Each row comes from the steps of one walk. Every step used is in the known rows, and no mark comes twice. Write the walk behind each row, first mark first.
Known rows:
depam/zozes: [ 30  -9 -19  20 -46  25 -56 -14 -46  21  21  46 -15 -28  -6  -9 -17 -18
 -23 -38  33  18 -38  24  31  -4 -20  17  -3  45 -47  20   9   9 -11   6
 -27 -17 -23 -44  10 -13 -23  20  19 -25   9   1  -3   0   9]
dogu/zozes/depam/zotel/kovat/goti: [-14  38 -31  42 -26  25   2 -20 -34  35  10   0 -45 -27  -6 -20  -7 -11
  -2  -9  22  54  60  14  11  21  73  21  32  -4 -71  39  25  -5   3  -9
 -57 -24 -68  25 -37 -29 -28  29   3   4 -32 -35  21  42  73]
pago/depam/zozes/kovat/goti: [ 60  18 -36  12 -38  24 -27  -5 -72   6  23 -35 -34 -43 -19 -39 -40  -7
  13 -76  33  25 -14  50  35   5 -15  13  48  21 -61  36 -11  53   3  44
 -11 -29 -32 -59   6  -5 -28  48  -4 -52  -6   5  26  28  36]
kovat/goti/dogu/zotel: [  6  -9   0  17  -4   5 -20  41   1  72   1  11  28  19  22 -17  42  27
  10  14  -7  37   2 -61  49   4  44   6  48   3  -7  15  22  22  47  23
 -19 -32  15  34 -15  -2 -13   1  -9 -33 -39  34   1 -32  59]
pago/depam: [ 38   7 -15 -28 -31  13 -19  17 -37  -5  19 -68 -29 -10  -4 -18 -43  -5
  17 -32  36  16  24  52  44  -1 -14  -1  36  22 -28   3  -1  19  -6  -5
  -6 -18 -22 -12 -21 -16 -27  38  -9 -45  22  -5  -9   3   8]
zozes/dogu/zotel/kovat/goti: [-30  15 -30  17 -30  37  33  38  16 104  -7  11  10   0  -2 -45 -30 -26
   5  10 -16  50  12 -83  62  30  17  16  46 -30 -17  11  12  54  17 -21
 -34 -51 -16  84 -18  -7  37  40  -3 -19 -22 -33 -11  21  72]
pago/depam/zozes/dogu/zotel/kovat: [  7  23 -43   6 -54  23   8   0 -42  29  26 -22 -28 -38 -23 -39 -50 -51
   9 -34  41  48  -3   8  66  25 -34  18  44   8 -53  42  15  73 -20   8
 -22 -53 -51  -7  -4   0  -5  75  -2 -46  21 -35  -5  43  32]
pago/depam/zozes/dogu: [ 32   0 -36  10 -52  20 -21   7 -60  15  29 -22 -31 -51 -13 -18 -51 -36
  -7 -47  35   7   1  36  35  23 -41  17  49  17 -39  18  13  70  -8  18
 -26 -44 -39 -41   8  17 -24  61   3 -51  19 -22   4  56  18]
zotel/kovat/zozes: [ -5  15 -31  -6 -63  49  -1 -30 -42  44  30   4 -20  -6  -4 -26 -37   5
   2 -35  28  55 -33  11  56  19  66  16  21  37 -52  10   6  16  12 -58
  -4 -10 -12  -4 -15 -24  -3  22  15  16   9 -11  -9 -19  68]
pago/depam/zotel/dogu/zozes: [  4  10 -40   0 -26   1  -5  19 -44  -9  20 -49 -50 -22  28 -23 -41 -12
   7 -15  84  52  36  29  66   9   3  21  72  20 -48  16  14  44 -14   9
  -5 -41 -37   3  12  15 -16  60 -11 -31  25 -41   2  30  36]
goti/dogu/zozes/kovat: [-21  45  11  26  -4   1 -15 -24  18   7  -3  -3 -22 -34   2  19  12  29
  -6  -2  41  21  42 -40  45 -15  44  35  48  21 -53  50   2  32  57  -6
  12  33   4 -45 -32 -14 -20  16 -28   2 -21 -16  -6  71  82]
zozes/dogu: [-13  -2 -11  15 -29  34   2  31   3  58  13  12  -2 -15  10  -8 -45  -9
 -19 -10 -12  -5  21 -39  21   7   0  28  38  -5  -4 -15   1  44  23 -29
 -25 -21   7  18  -7   8  17  20   0 -29  -9 -25 -10  52  36]
dogu/goti/kovat/zozes/depam/pago: [ 40  17  16  28 -27  18 -13 -33 -30  64  29  47  25   7 -34 -14  29  41
 -38   9 -32  75  41 -11  36  25  17  25   3  83 -88  17  14 -27  20 -12
  13 -13 -55 -22 -15 -18 -46 -47  -1  17 -40   0  31  -3  88]
zozes/kovat/goti: [ 35  22 -19  17  -2  44  -8  11 -12  44  -2  -1  -2  -4   2 -32 -24  30
   3 -53  -9  21  -1 -15  13 -10  39  11  39  -6 -38  13 -27  12  45  12
   0  -5  19  -3 -14 -24  19   7  -6 -24 -44   7  30  11  60]
goti/kovat/zotel: [ 10  38  12  14 -28  -8  -6  16 -16  24  23 -15   4  52   9  -4  23  54
 -45 -25 -14  28  -2   3  38   4  18  25  12  65 -65 -30 -13 -29  44  16
  14   4 -12  50   8 -13  -2 -15 -19  -5  11  26   0  19  41]
zotel/dogu/zozes/depam: [  9  39 -24  32 -36 -15   5 -43 -44  -3 -14 -35 -61 -29  26 -14 -27   4
 -11  26  42  23  36 -34  15  -9   4  44  16   3 -47  -2  31  26   8  -9
 -19 -23 -22   1 -26 -10 -20  45 -26  31 -20 -67 -19  40  91]
zotel/dogu/goti: [ -2  15 -11  25 -13   7  -3 -23 -10  28   5 -13  -8  -8  35 -41  -3  23
 -12  25  16  60  34 -53  74   3 -23  23  24  36 -40  -4  14  31  -3 -18
  22  -9  13   0   1   8   1  30 -22   7  -5 -59 -31 -62  72]
pago/depam/zozes: [ 51   2 -29  -1 -54  14 -40  -6 -68  -9  28 -32 -34 -32 -17 -19 -42 -25
   4 -51  50  21 -11  63  44   1 -39   7  28  35 -47  21  10  38 -18  20
 -19 -29 -41 -50  -1  -5 -37  50   3 -48  22  -2  -1  10   4]
zotel/dogu/zozes/depam/pago: [ 12  30 -22  22 -41 -16  11 -22 -43  -1 -18  -8 -45 -35  19 -26 -24 -11
  -1  49  41  21  25 -42  22 -11   0  57   3  18 -59   5  46  25  28 -13
 -21 -32 -32  -1 -10 -12  -8  48 -33  35 -27 -53  -5  39  81]
goti/dogu/zozes: [-29  21  18  20 -16  -9 -31 -18   5   8   1  -9 -18 -16  14  20  31  25
 -10  20  44  19  39 -27  49  -4  40  34  33  30 -37  41  22  28  45  -8
  -7  18  -2 -29 -32  -8 -38  20 -21  -5 -10  -4 -30  29  60]
pago/depam/zozes/kovat: [ 52  21 -35  -1 -33  26 -26 -15 -59 -15  18 -31 -42 -45 -26 -22 -53 -18
   9 -72  47  27  -8  50  33 -13 -28   9  39  20 -67  35 -12  42  -4  32
   2 -14 -34 -65  -5  -9 -25  53  -1 -42  14  -6  28  54  24]
depam/zozes/dogu/goti: [ -4  -8 -22  53 -29  37 -30 -13 -16  62  23  60   8 -42 -10 -16 -17 -25
 -39 -31   0  48  18 -23  42  33 -35  36  15  38 -49  31  15  52 -12   2
 -19 -30 -33 -44   9  10 -14  25  18 -20 -13 -36  -6  19  43]
kovat/zozes/depam: [ 50 -14 -30   5 -43  39 -20   1 -76  39  37  29 -32 -11 -15   6 -36   3
 -25 -36  12  14   9  40 -27  -2  71  17  13  19 -39 -11  28 -14  -5 -26
 -17 -32 -31 -30 -36 -18 -41 -28  20   8 -41  -6  43  59  65]
zotel/kovat/zozes/depam: [  7  25 -37  -1 -67  50   2 -43 -56  30  39   3 -31 -21 -24 -26 -44  -7
  -4 -30  14  40 -17  13  17  13  78   9  11  25 -67  14  21   8   3 -56
  -6 -12 -30   3 -33 -30 -13  35  13  16 -10 -29  17  14  85]
zozes/kovat: [ 21  28 -11   6   0  37  -6   9  11  16  -4  11 -20  -7  -6 -17 -41  16
  -6 -49  14  21   4   0  18 -33  23  13  26   1 -48  15 -31   2  22  -7
  19  17  11 -12 -20 -32  25  10  -4 -16 -16 -14  22  54  47]
zozes/dogu/goti/kovat/zotel: [-29  35  -2  42  -9  20  16  13  10  81  28   9  17  12   4 -21   8  31
 -49   1 -37  50  71 -54  55  35  -2  29  41  46 -53   4  -2  31  31  -7
  -2 -12 -14  40   2  23   6 -10 -18 -10 -16 -32  -9  31  75]
kovat/zozes: [ 32 -28 -21  -1 -52  45 -26  17 -49  49  25  23 -16  16  10  -3 -25  18
 -13 -47  34  29 -10  35  22   4  61  26  21  41 -24 -12   7 -11   7 -38
 -23 -30  -8 -29 -11  -4 -20 -33  20  11 -18  14   1  16  49]
goti/dogu/zotel/kovat: [-39  17   6  -5 -10   4   0   4  35  34   9   5   9  -2 -11  -9  27  -3
   1  35  28  52   3 -71  79 -15  34  -5  30   6 -38  38  21  33  27 -20
  25  11   2  35 -36 -24   8  48 -13 -14   3 -13 -15   3  62]
zotel/kovat/goti/dogu: [-18  40 -14   6 -38  21  -6 -32 -10  53  24 -22   8 -19  10 -37  13  21
  13   0  -5  27 -33 -59  74  21  55   2  38  17 -39  20   8  47  55 -27
   6   7  22  21  -6 -17 -10  59 -17 -19  -3   7  -8 -64  76]
zotel/dogu/zozes: [ -8  27 -20  23 -34 -11  -5 -24 -26   7 -18 -34 -46 -16  43 -23 -23  13
   0  22  59  37  24 -35  53   0  -3  56  19  16 -38  -5  22  40  17 -19
 -20 -24   1  -2 -13   1   0  43 -29  28  -2 -50 -49  -7  72]

Which walk is each row?
[ 16  23 -22   7 -22   5  -4   0 -41  15  39 -34 -14  -6  12 -22  -8  19
 -15 -12  44  73  35   9  79  15 -23  12  74  42 -63   2  -1  37 -17  23
  33 -25 -31  10  22  22 -21  44 -11 -49  33 -32  15  -5  46] => pago/depam/zotel/dogu/goti/kovat
[ 18  29  -9  17   6  27 -10   5  -3  41   5   3   3 -18   6 -15   0  34
   1 -34  -3  10   1 -48  24 -17  60  10  56  -5 -36  26 -18  38  66  18
  27  11  33 -20  -9 -11   2  18 -14 -30 -41  18  39  24  76] => zozes/kovat/goti/dogu
[ 32  16 -25  30 -31  43 -33 -21 -34  12   9  47 -26 -41 -14 -12 -28  -4
 -18 -68  34  29 -30  19  21 -16 -12  27  12  33 -67  36 -13  17   6  20
   3  -5 -16 -61   3 -20  -1  25  13 -19  -1  -4  25  49  35] => depam/zozes/kovat
[-12  31 -18  31  -6  -5  12  38  -8  19  22 -22 -19  24  43 -51   0  21
 -17  13  25  75  39 -27  52   3  18  25   7  46 -49  -5  26   9  23   6
  22   0  -1  41   5   5  30  22 -25  12 -13 -45 -20 -30  58] => kovat/zotel/dogu/goti
[-20  13 -41  36  -9  27  10  16 -18  36   7  28 -33 -16  45 -27 -18  18
 -16 -16  54  63  21 -27  52   8  47  42  71  -3 -58  13  -3  33  13  20
 -11 -28 -10  14  23  12  15  34  -3 -10 -13 -39  28  27  73] => depam/zotel/dogu/zozes/kovat/goti
[ 38   3 -14  22 -44  25 -15 -20 -66  51  52  48  -9  11 -16  23  10  51
 -61 -39  -2  28 -12  17   0   4  53  29  40  52 -76 -25  -1 -32   8  -2
   5 -30 -44   0   9  -2 -39 -45  18  -6 -10  15  59  73  72] => goti/kovat/zozes/depam/zotel
[  7  30   0  26 -21 -10   0 -46 -17  37  10 -14  12  -1  25 -27  21  50
 -33  22   5  65  24 -70  73  10 -40  34  27  55 -57 -20   7  28   8  -6
  34  -6   4  12   7   8  -6  22 -26   9   3 -36 -25 -52  89] => zotel/dogu/goti/kovat
[ -7   0 -39  47 -53  40  -4   1 -26  85  16  52  -1 -29 -14 -39 -16 -39
 -11 -23   9  53 -30 -45  60  36  -2  24  28   5 -39  33  23  60   7  13
 -46 -53 -36  14  14   2  14  39  13 -22 -12 -18  -4  27  54] => depam/zozes/dogu/zotel/kovat/goti
[  8  30 -44   4 -16  12  10  16 -36 -15  13 -40 -55 -27  18 -26 -53  -5
   7 -29  83  55  44  19  53  -6  12  28  83   3 -61  18  -3  56  -9  17
   6 -27 -33 -11   7  11  -1  58  -9 -32  15 -47  18  65  49] => pago/depam/zotel/dogu/zozes/kovat
[ 16  16  -4  29 -26   6   0 -47 -42  55  20   0   4   4  30 -30  15  54
 -33   4  16  74  18 -54  70  21  -5  39  35  61 -63 -20   8  25  10 -13
  31 -19  -1 -11  11  14 -15   2 -17  23  -7 -40 -18 -44 113] => zotel/dogu/goti/kovat/zozes
[  6  31  26  26   0   9 -20 -37   2  56  18   3  33  25 -11 -12  38  53
 -31 -10 -27  74  51 -17  71  21 -18  18   9  70 -66   8 -12 -22   4 -17
  11  10 -27  12 -21 -14 -32 -25  -2  -8  -5 -11 -15 -43  63] => dogu/goti/kovat
[ 17   4 -32  16 -12  34 -13  21 -27  23  38  37 -27 -20 -11   8 -27 -18
 -38 -10   2  10  31  19 -26 -26  37  -7  14   5 -55   3  22 -23 -23  -4
  -1 -15 -44  21 -24 -23 -20   9  23 -37 -11 -30  65  65  30] => zozes/depam/zotel
[-23   1 -30  29 -19  18   3  15 -14  20  12  23 -37  -9  46 -12 -17   2
 -18   3  70  56  22 -13  54   4  20  43  55  22 -50   5  15  18  -9   0
 -17 -25 -17  17  19  13  12  31   4  -5   6 -45   3  19  41] => depam/zotel/dogu/zozes
[ 24  11 -32  22 -38  21 -21  -3 -52  29  36 -16 -21 -51 -21 -30 -34 -37
  -3 -42  27  40  32  25  53  27 -47  14  43  31 -47  38  12  66 -17  17
 -17 -37 -51 -52   1  16 -27  49  -2 -48   6 -32  -1  29  33] => pago/depam/zozes/dogu/goti
[ 32 -28 -41  15 -41  56 -18  21 -66  45  55  59 -30 -10 -14   3 -35   0
 -38 -39  27  28  13  46 -26   0  86  17  35  21 -47  -4  26 -20 -20 -15
 -16 -38 -44 -17 -16  -8 -29 -31  44  -9 -31 -12  71  73  55] => kovat/zozes/depam/zotel
[ -9  19 -27  13 -21  -7  12  49 -27   1  21 -24 -35  22  52 -37 -23  15
 -22   8  33  33  -2 -19  38 -15  23  32  12  35 -38 -24  23  16  30  11
   8  -8  15  48  16   8  40  30 -27   8  -4 -21 -14  -4  41] => kovat/zotel/dogu
[ -4  56   0  29 -28 -32   8 -12 -35  14   6 -30 -18  37  34 -13  28  62
 -36  -2  26  41   7 -26  57   8  12  61  27  64 -79 -25  12  -2  51  18
   0  -4 -13  44  18   0  -1   5 -41  20   4  -4 -27  23  75] => goti/kovat/zotel/dogu/zozes
[ -3  40 -28  30 -34 -17  22  35 -38  -5   1 -10 -49   0  28 -40 -19  -5
 -11  38  39  44  34 -21  22 -14  39  53  -5  29 -73  12  50   7  52  11
 -17 -19 -36  39   4  -5  11  31 -42  36 -29 -33   2  50  61] => kovat/zotel/dogu/zozes/depam/pago
[  4  43 -19  14   3  33  15  52   2   6   7  -6 -27  18   4 -24 -38  17
 -13 -50  18  33  16   9  12 -39  51  17  23  16 -58  17 -21  -5  39  13
  23  17   8  19 -14 -23  36   1 -14  -8 -24  -8  26  65  37] => zozes/kovat/zotel
[ -8  29  15  22 -19 -11 -24 -20   1   6  -4  16 -18 -41 -13  16  26   3
 -17  49  19  10  41 -39  18 -18  36  38  11  27 -52  51  48  22  63  -6
  -6  14 -25 -36 -33 -15 -47  22 -30   2 -33  -6  13  73  67] => goti/dogu/zozes/depam/pago
[ 22  -1 -30 -21 -18  26 -16  49 -33   7  29 -26 -28  -8   3 -14 -36 -11
   1 -35  52  38  26  61  44  -3  11  -6  58  18 -40   8   0  24 -20   2
   0 -24 -32   4   7   0 -11  31  11 -63  26  -8  22  29  -7] => pago/depam/zotel
[ 12   6 -38  20 -18  22  -2   3 -38  12  32  28 -43 -30  16  -4 -32 -21
 -42  12  15  10  17  -4 -12 -24  23   8  23  -2 -55 -13  27   6 -20  -1
   6 -25 -34  21  -5  -4   0  39  10 -27 -12 -50  58  58  47] => zozes/depam/zotel/dogu
[-22   1  11   4   2   0 -13  30  32  38  -3  16  14  11   6   4  38   2
  -7  34  29  36  12 -55  63 -21  24  -1  29  12 -19  27  29  14  29  -7
  21   0   6  17 -35 -14   2  11  -7 -23 -10   2  -9  24  38] => goti/dogu/zotel
[-39  42  -8  32 -15   1  -7 -44  -4   8  30   6 -34 -43  -5  18  24  -1
 -24  27  36  24  45 -37  32  -1  65  15  39  13 -75  52  34  30  27 -10
   5  19 -33 -17 -39 -18 -39  50  -8  -7  -7 -34  22  72  83] => goti/dogu/zozes/depam/zotel/kovat
[ -8  13 -14  63 -33  27 -18  -9 -27  57  42  49  -4 -22  -3 -22   9   3
 -53 -34  -6  52  14 -21  43  39 -24  42  24  62 -74  29  16  34  15  26
 -15 -20 -43 -17  24  17 -10   7  -3 -14 -10 -27   5  36  54] => depam/zozes/dogu/goti/kovat/zotel
[  9  13 -41 -13 -35  30  -3  20 -43  22  41 -41 -20 -15   4 -42 -34 -10
  19 -37  36  54  -3  41  67  26  28 -11  68   7 -51  20   2  48  -2   4
  -4 -31 -34  29  11  -2 -13  65   9 -59  28   0  22 -16  21] => pago/depam/zotel/kovat/goti
[ 14  25  -7  21 -32   0 -15  -7 -28   5 -24   5 -34 -24 -31 -10 -21 -19
   4  23  11  27  61   9  -1  -6  20  46 -18  23 -67  38  41 -21  29 -16
 -54 -20 -69  -3 -43 -37 -39   3 -16  27 -47 -22   5  71  49] => dogu/zozes/depam/pago
[ 15  10  -1  40 -10  27 -13 -30 -29  74  49  46  18   9 -23  -5  31  51
 -56 -23 -14  88  59   6  31  28  30  13  32  70 -93  11  10 -28 -10  -9
  18 -14 -51  -8 -18  -6 -48 -53  18   0 -27 -16  45  15  86] => dogu/goti/kovat/zozes/depam/zotel
[ 17   9   0  18 -58  20 -10 -12 -48  80  32  32   9  13   0  11  -3  53
 -52 -38  -8  16 -13 -20  30  29  35  50  49  50 -42 -31 -12  15  39  -9
  -8 -32  -7  -3  15  16 -22 -35   3  -5  -7  15   9  61  85] => goti/kovat/zozes/dogu
[ -2  46 -31  32 -20   2  17 -29 -25  20 -24 -30 -43 -18  39 -36 -28  22
  12  -6  46  47  18 -50  42   2  21  64  52  -2 -45   6  -2  46  41   4
 -18 -21   4  -5  -7   4  14  41 -35  24 -30 -40 -17  11 104] => zotel/dogu/zozes/kovat/goti
[ 45   2  -8   1 -31  11 -10   9 -25   9   3  41  -9 -33 -34  -8 -25 -26
 -14  31 -25  -6  12   1 -21 -33   3  17 -32  25 -54   8  40 -21  27 -19
 -11 -20 -47   7 -20 -37 -23  18  -4  -2 -32  -7  44  55  29] => zozes/depam/pago
[-22   7  -7  35  -2  37   3  17  20  78  18  16  13 -21  -3 -24 -20   0
 -24   3 -23  42  72 -53  46  32  -8  21  31  16 -27  12   6  43   3 -30
 -13 -13 -14  14 -22  16   5   7  -4 -19 -18 -52 -18  13  58] => zozes/dogu/goti
[ 44  18  -4  12 -51  13 -19 -34 -66  46  33  13  -4  15 -17  16   6  53
 -51 -32 -11  11 -11  14  -5   6  40  29  23  55 -66 -27  -2 -26  18  -8
  -1 -22 -34 -16  -9 -14 -45 -42   7   5 -19  17  40  60  83] => goti/kovat/zozes/depam
[-20  20 -39   5 -67  57  18 -18 -31  67  33  15 -14 -17  -7 -24 -53  -5
  -9 -32  17  40 -24 -24  52  40  68  24  41  16 -46   8   3  52  20 -61
 -11 -19  -4   7   0  -2   9  37   9   7  -5 -27  -5  16  80] => zotel/kovat/zozes/dogu
[  4   7 -51 -19 -44  42  -2  13 -49  18  54 -24 -33 -13  -7 -29 -49 -16
   4 -52  63  65   3  59  66  18  46   0  68  27 -60  17   3  32 -18 -13
   4 -30 -43   0   5  -4 -11  47  17 -45  31 -17  28  21  34] => pago/depam/zotel/kovat/zozes
[-20  38 -26  31 -25  23   1 -24 -18  17   7  -6 -55 -28 -15  -3 -26 -15
 -11  -7  34  52  66  17  15   6  53  21  19   9 -83  41  24 -12  -7 -23
 -43  -6 -71  15 -43 -33 -26  28   4   7 -11 -51  22  72  64] => dogu/zozes/depam/zotel/kovat
[ 22  25 -35  40 -27  36 -22  18 -34   0  24  43 -33 -26 -10 -24 -32  -8
 -26 -75  33  40 -24  28  16 -24  15  32   4  39 -78  39  -4   9  17  38
   5   3 -22 -35  13 -12  19  18   5 -10 -16  -2  29  62  27] => depam/zozes/kovat/zotel
[  8  46  -3  21 -28 -22   8  -1 -32  15  21 -26  -4  40  31 -12  19  62
 -44  -4   3  33 -20 -34  47  -4   6  41  24  62 -71 -40  -1   3  47  21
  26   1   1  48  29   9  12  10 -32   3  10  12  -9  11  62] => goti/kovat/zotel/dogu
